(in the rows, 128 means zero)
Known rows, with every step that occurs
finum/gifen: [146 107 121 100 133 120 110 147 108 123 133 125 115 125 117 139 154 155
 101 142 131 143 140 160 125 136 109 131 150 140 135 132 123 142 140 137
 123 129 116 138 141 130 101 120 129 142 110 130 147 109 131 146 114 153
 109 114 106 146 101 115 121 117]
foran/bafaso/finum/gifen: [163  85 149 111 175 163  88 119 125 141 130 102 119 115 129 129 204 172
 103  99 112 149 148 142  97 149  99 111 182 118 141 100 108 151 102 151
 101 162 130 153 182 161  81 132 159 161 104 143 162  70  94 162 110 159
 145 142 110 145 134  71 101 114]
foran/bafaso/duvo: [177 122 135 114 146 139 138 140 179 124 100  79 121  85 174 147 134 156
 111  81 114 160 123 128 135 148 123 117 124 142 155  89 103 117 127 116
  89 104 156 108 159 175 104 139 149 154 122 148 133 122 132 135 116 158
 101 156 109  98 151 103 104 108]
bafaso/sumeb: [109 134 126 128 144 105 133 133 131 120 123 108 135  98 131 143 131 123
 152 124  99 143 111 127 105 147 119 132 118  93 108 128 115 146 129 143
 133 134 120 107 136 133 145 134 164 125 153 124 103 136 126 147 118 160
 141 126 126 115 137 144 103 141]
dimi/duvo/gifen: [106 124 116 124 112  88 128 108 143 187 172 135 110 177  97 126 103 131
 124 120 119 100 107 106 145 137 173 171  89 140 171 146 110 114 141  78
 138 115 129  95  86  95 103  97 154 123  75 117  89 137 118 130 149 121
 151 149  96 131 102 124 180 136]
dimi/duvo: [114 127 120 145 110 114 152 121 116 151 150 130 119 163 128 152  96 126
 124 129 118 117  95 131 150 117 153 133 108 122 140 153 140 115 137  98
 111 124 152 102  97 129 121 121 135 126 103 112 102 134 134 140 144 135
 126 156 118 113 115 111 153 114]
finum/gifen/duvo/sumeb: [138 140 129 117 155 116 125 113  87 145 132  87 102 175  99 133 107 154
 157 152 160 108 104 187 127  79 130 134 163 168  92 131  94 122 158 109
 175 154 110 130 172  77  63  95  98 154 133 148 124 135 141 142 113 159
 160  96 144 144  92 138  77  94]
gifen/duvo/sumeb/bafaso/finum: [ 91 116 171 158 177 150 144  64 139 188 123  73  96 170 127 125 103 128
 200 122 127  54  59 131 117  60 166 130 134  96 115  90  95  95 116  97
 231 150 118 132 160  70  94 150 126 161 119 132  94 131  85 132 128 132
 173 140 171 121 115 139  68 129]
gifen/duvo/sumeb/bafaso/finum/foran: [ 94 129 160 168 184 152 154  63 153 154 136  73 114 151 124 125 150 101
 209 116 116  68  83 153  98  56 133 131 152  82 105  81 103  74 121  87
 230 137 143 112 174  55  56 127 106 141 117 123 123  99  91 139 121 139
 184 156 146 115  97 161  49 147]
sumeb/bafaso: [117 103 135 140 135 150 151 112 152 150 109 111 101 107 151 136 126 108
 134 131 112  95 107 109 155 121 128 137 107 110 160 119 123 113 145 123
 156 150 138 134 127 142 129 155 110 152  96 112 136 126  97 114 134 132
 104 142 135 127 114 144 131 152]
foran/bafaso: [151 127 131 121 151 158 121  97 147 131 111 101 133  95 141 123 159 136
 124 107 122 138 151 132 138 149 123 125 137 152 152 117 102 128 124 135
  95 151 143 129 160 163 109 134 121 143 115 155 162 108 115 115 137 138
 131 137 124 130 125  99 138 133]
finum/gifen/duvo/sumeb/bafaso: [113 129 146 131 153 138 142  93 106 167 118  77  82 149 119 146 103 138
 158 155 147  76  88 170 148  74 137 133 143 138 123 120  86  95 167 110
 210 158 121 135 169  91  66 125  82 176  88 143 136 136 109 113 120 162
 130 105 152 140  77 162  78 127]
dimi/duvo/sumeb/bafaso: [ 70 128 153 156 146 132 165  76 147 184 137  95  95 155 120 156  81 127
 170 129 134  58  51 120 175  89 174 149  60 113 168 140 144  83 165  75
 172 148 146 111 102 112 114 140 108 154  89 104 107 125  91 107 181 147
 133 173 158 125  80 146 153 131]
foran/bafaso/finum: [154 103 148 131 173 162 111 112 142 144 126  97 132 110 136 112 168 152
 134  87 109 132 130 121  98 137 121 118 153 106 149  93 110 141  91 139
 107 149 137 134 176 150  99 149 160 150 115 145 137  84  95 152 124 128
 154 158 135 126 153  79 109 129]
foran/bafaso/sumeb/dimi/duvo/gifen: [127 108 148 110 124  77 157  64 168 159 137  66  95 121 142 119 147 165
 161  70 106 114 103  90 145 189 171 176  71  90 174 119  91 110 139 129
 123 156 122  59 119 178 124 141 176 130  74 168 107 110 121 138 163 134
 174 171  85 113 139 121 138 154]
gifen/duvo/sumeb/bafaso: [ 99 133 153 148 151 143 166  68 136 173 115  82  95 161 127 129  84  99
 189 142 140  68  71 138 153  69 163 134 120 130 115 106  88  81 152  95
 215 155 121 128 144  82  92 135  84 159 111 139 113 149 101 100 140 134
 153 122 166 123  99 169  91 134]
gifen/duvo/sumeb/foran/bafaso/finum: [148 142 147 165 193 173 139  65 152 186 122  42 102 142 120  88 144 127
 181  77 168  99 115 150 112  92 155 139 147 107 122  68 108 124 121 122
 166 154 122 143 202 123  45 145 126 174 111 137 115  93  73 178 142 127
 215 114 165 173 110 120  83 127]
dimi/duvo/sumeb: [ 91 153 142 150 131 111 148  84 136 151 156 109 120 175  99 141  90 137
 162 136 139  90  67 141 157 102 170 151  89 129 122 143 147 113 154  85
 145 130 135 108 110 104 113 118 120 125 117 117  78 124 122 119 172 139
 163 164 146 129  90 142 145 107]
finum/gifen/duvo/sumeb/foran: [140 155 114 139 144 141 146 111 123 156 126  73  74 172  87 135 107 136
 144 135 187 107 124 187 134  84 142 148 143 135 101 112 139 125 169 127
 181 139 115 148 171  92  42 112  87 168 112 121 122 125 106 170 122 153
 177  70 139 177  57 164 101 122]
gifen/duvo/sumeb/foran: [120 170 114 165 138 136 164  97 140 176 129  70  99 168 106 112  93 106
 178 125 183  98 114 166 145  82 164 150 120 113 100  99 125 106 159 118
 183 136 126 135 165  88  77 134  94 151 130 124 106 136 102 168 141 131
 186  78 153 169  88 176  98 131]
gifen/duvo/sumeb/foran/bafaso: [142 159 131 151 162 165 158  66 158 173 105  43 101 130 119 112 115 120
 172 104 179 109 137 171 142  98 151 144 127 146 129  90 113 110 151 123
 154 150 131 133 190 131  51 129  90 166 115 150 135 116  94 152 146 133
 189 103 159 178  88 149 108 139]
bafaso/finum/foran: [121 126 150 156 158 128 123 127 149 113 150 121 139 117 116 117 195 121
 144 102 102 129 132 137  87 113  91 133 174  73 120  99 139 123  94 116
 146 112 148 122 156 101  95 127 143 112 132 110 140  91 102 159 116 138
 157 169  96 128 127 124  92 133]
duvo/sumeb/foran: [103 162 132 148 141 136 144 104 179 154 131  89 103 126  94 123 108 117
 161 122 180 109 100 134 146 105 146 147  88  93 125 109 168 131 153 124
 159 123 108 144 148 114  95 138  99 148 139  92 119 106  75 137 177 129
 174 108 156 189  83 180 138 127]

Rows
[ 95  88 177 138 185 150 101 109 149 169 139  89  84 149 100 141 150 156
 159 129 133  81  67 128 123  93 135 136 122  81 137  97 133 126 148 115
 199 156 109 158 163  93  94 153 137 184 105  99 128  68  62 135 135 162
 137 146 152 154 103 122  94 119]  duvo/sumeb/bafaso/finum/gifen
[146  74 144 129 161 154 129 123  97 178 113  89  80 163 133 133 150 140
 129 122 104  87 112 150 116  82 122 124 174 102 123 104  82 101 131 122
 187 165 133 144 162  99  77 130 127 175  80 136 130 118 106 174  81 145
 126 127 113 124 110 121  71 145]  sumeb/bafaso/finum/gifen/duvo
[188 102 116 125 169 180 123 120 118 172 110  49  91 134 122 106 179 146
 114  87 134 138 168 177 111 115 114 128 198 112 126  87 108 139 117 145
 136 161 134 155 199 145  25 133 137 176  87 144 146  89  82 213  93 150
 165  98 110 168  97  98  90 136]  sumeb/foran/bafaso/finum/gifen/duvo
[ 68 125 172 183 170 138 149  68 174 170 154  94 114 153 109 151 137 109
 190 104  97  62  54 128 123  67 143 151 111  53 142 103 145  76 136  67
 190 133 165 107 135  78  82 145 123 134  90  82 107  79  63 140 168 148
 174 201 129 122  83 136 106 140]  dimi/duvo/sumeb/bafaso/finum/foran
[150 129 184 122 136 129 152  85 195 102 118  34 101 106 169 132 137 185
 179  59 158 122  67 105 161 138 162 142  89 105 155  75 119  86 136 118
 144 128 127  97 183 167 105 174 126 176 130 160 143  95 117 113 157 138
 144 156 126 117 152 142  85  90]  foran/bafaso/duvo/sumeb/dimi
[143 132 150 116 113 108 145  94  92 116 150  75  85 188 121 112 134 178
 173 131 177 109  80 164 128  98 154 148 149 125 101 113 113  88 154 124
 192 161  91 114 170  98  82 120  94 172 111 159 137 126 142 130 137 132
 159 108 133 138  97 174  66  99]  finum/gifen/duvo/sumeb/dimi
[136 120 130 116 171 142 130 111 156 131 104  83 148  65 148 128 150 136
 150  99  92 156 138 135 111 161 109 125 120 111 135 120  98 159 120 157
 105 151 141 110 164 183 128 136 157 129 135 152 124 121 117 136 127 167
 150 145 121 119 154 123 107 147]  foran/bafaso/sumeb
[160 152 128 118 170 160 133  89 136 161 111  49  86 124 102 119 136 150
 141 115 183 132 141 190 143 106 132 141 149 150 133 105 117 123 161 125
 146 166 127 143 207 135  18 121  79 183 106 148 147 106  87 161 131 161
 174  81 139 181  69 142  99 119]  finum/gifen/duvo/sumeb/foran/bafaso
[157 138 115 130 151 176 143 110 168 148 100  81 110  79 138 109 150 110
 112  90 151 135 168 143 151 146 121 134 118 122 174 100 147 136 135 153
 108 137 144 144 161 189  89 150 109 150  96 131 156  98  75 155 152 127
 141 119 115 173 102 125 154 150]  sumeb/foran/bafaso
[144 131 132 142 174 139 129 114 120 173 139  69  80 190  85 117 141 143
 160 123 173 106 104 174 106  70 142 147 160  94  96  88 137 130 141 125
 194 139 104 150 184  71  44 127 131 181 120 112 102  95  79 204 111 146
 191  88 143 186  90 139  75 115]  bafaso/finum/gifen/duvo/sumeb/foran
[189  84 134 113 176 160 106 106  86 153 118  81 114 140 134 114 177 175
 116 100 119 133 144 170  92 116 121 105 215 143 122  99  73 129  98 129
 126 173 130 136 203 130  48 116 139 160 107 168 148 104 125 176  84 154
 147 122 117 127 134  80  68 124]  foran/bafaso/finum/gifen/duvo
[159 113 156 125 195 149 110  81 103 158 131  52 109 169 109 113 152 186
 164 105 140 114 110 174 104  94 137 125 182 148 108  96  77 127 118 113
 159 165 115 140 213 100  34 115 130 170 121 159 145  94 110 160 112 157
 191 123 142 149 115 101  65 100]  foran/bafaso/finum/gifen/duvo/sumeb
[ 86 165 128 165 128 125 165  98 163 166 150  94  98 167  91 133  80 109
 161 115 171  95  81 141 164  98 171 160  73  91 142 127 189 114 161  94
 144 126 136 118 114 119  92 139 108 151 105  76  84 112  77 153 193 137
 172 129 138 166  74 152 159 114]  dimi/duvo/sumeb/foran
[151 137 142 142 159 155 130  99 161  99 121 101 152  67 140 129 187 123
 135 102 106 152 178 151 119 144  88 124 161 134 153 113 118 116 113 121
 106 135 165 120 177 158  78 124 101 112 116 151 186  93 113 119 133 148
 135 153  94 137 103 127 111 139]  finum/foran/bafaso
[124 149 159 128 109 112 166  76 114 128 143  76  98 178 143 108 112 158
 203 117 169  89  75 139 137 102 170 140 121 123  92 107 107  81 138 111
 197 149 102 102 162  96 112 127  87 143 132 156 121 139 141 114 151 113
 173 120 146 127 123 172  81 111]  gifen/duvo/sumeb/dimi
[113 149 108 129 139 116 149 135 158 142 104  85 123  93 137 131 129  99
 136 117 131 152 130 126 116 143 119 148 110  59 114 116 153 159 146 156
 134 127 122 128 132 151 123 151 158 135 131  93  96 126  99 185 130 153
 160 112 115 144 118 154 116 160]  bafaso/sumeb/foran
[138 117 150 132 194 165  92 107 163 157 130  64  94 120  99 122 185 161
 147  90 169 122 114 158 111 121 127 139 135  78 161  77 148 152 134 140
 136 161 114 166 212 138  46 160 130 189 105 109 150  45  47 184 157 158
 178 124 142 199  78 111 111 122]  duvo/sumeb/foran/bafaso/finum/gifen
[124 136 176 120 102  94 172 113 173  93 139  73  96 140 163 134 114 169
 173  91 158 112  46 100 155 124 172 148  83  81 117  85 143  84 146 108
 167 107 106  93 146 132 123 159 137 161 140 134 102 122 133 116 156 132
 132 145 118 117 153 164  80  84]  bafaso/duvo/sumeb/dimi
[127 115 151 118 118 115 185  65 137 133 124  59 123 111 174 131 152 158
 156  70 101 138  96 113 142 170 145 150  85  74 152 128 116 115 128 139
  97 164 142  73 127 209 133 155 159 133  91 137 109 115 131 141 164 152
 147 180  94  92 151 112 119 144]  foran/bafaso/sumeb/dimi/duvo
[ 64 108 170 164 160 141 148  73 165 196 147  96 100 174 120 141 105 132
 185 107 118  51  23 105 140  84 168 134  83  64 150 123 144  94 137  88
 181 145 146 122 120 101 114 158 146 169  85  85  80 102  67 132 167 136
 160 195 160 125 104 124 123 119]  dimi/duvo/sumeb/bafaso/finum
[ 79  90 172 158 171 142 120  99 137 196 153  95  83 177  95 150 125 155
 159 114 119  62  41 125 133  83 148 144 107  70 153 121 147 104 161  89
 174 154 131 135 141  95  79 147 143 185  79  81  99  76  68 152 140 165
 147 172 144 137  78 115 122 123]  dimi/duvo/sumeb/bafaso/finum/gifen
[109 136 159 164 173 170 146  78 186 191 142  67  94 144 114 114 126 132
 165  70 147  93  81 138 142 113 162 143 103  81 161  88 165 117 131 114
 125 141 141 138 160 148  71 157 142 166  91  98  97  71  51 178 186 137
 196 165 146 162 102 100 152 121]  dimi/duvo/sumeb/foran/bafaso/finum
[171 123 117 110 150 137 124 131 218 162 103  58  86  83 145 119 136 131
 114  67 144 142 138 107 157 164 152 166  89 130 198  72 110 120 141 118
 123  97 130 101 158 154  62 136 157 159  84 128 127 107  85 173 126 145
 133 109  79 153 112 123 142 135]  sumeb/foran/bafaso/duvo/gifen
[124 136 154 151 191 175 116  83 190 165 126  56 104 113 110 104 158 138
 169  74 173 107 113 128 122 124 148 129 120  77 143  74 154 144 115 128
 137 142 127 153 190 140  78 164 140 172 130 106 128  59  44 170 164 139
 202 138 163 187 106 115 119 131]  duvo/sumeb/foran/bafaso/finum
[175 132 130 134 142 165 155 137 194 142  92  56 104  75 160 135 135 121
 103  72 137 161 140 129 157 145 125 144 119 110 167  81 141 118 145 132
  92 104 159 119 167 193  82 156 134 167 100 120 135 108  88 184 125 144
 108 130  90 147 124 126 116 133]  sumeb/foran/bafaso/duvo
[118 156 133 143 143 128 150 141 192 144 122  70  93 128 125 136  95 121
 150 100 167 122  77 130 152 104 159 159  84  86 124  84 165 111 167 106
 153  89 128 127 155 121  95 152 132 172 137  85  85 118  91 162 147 148
 146 114 140 154 105 168 101  96]  bafaso/duvo/sumeb/foran
[118  98 143 112 137 109 137 134 196 171 113  89  71 116 148 146 114 124
 138  98 112 101  85  83 162 130 162 162  76 112 184  98  95  92 149  91
 175 103 129  92 122 115 110 140 154 156  83 117 106 130  94 121 113 132
 100 151 104 112 120 149 122 139]  sumeb/bafaso/duvo/gifen
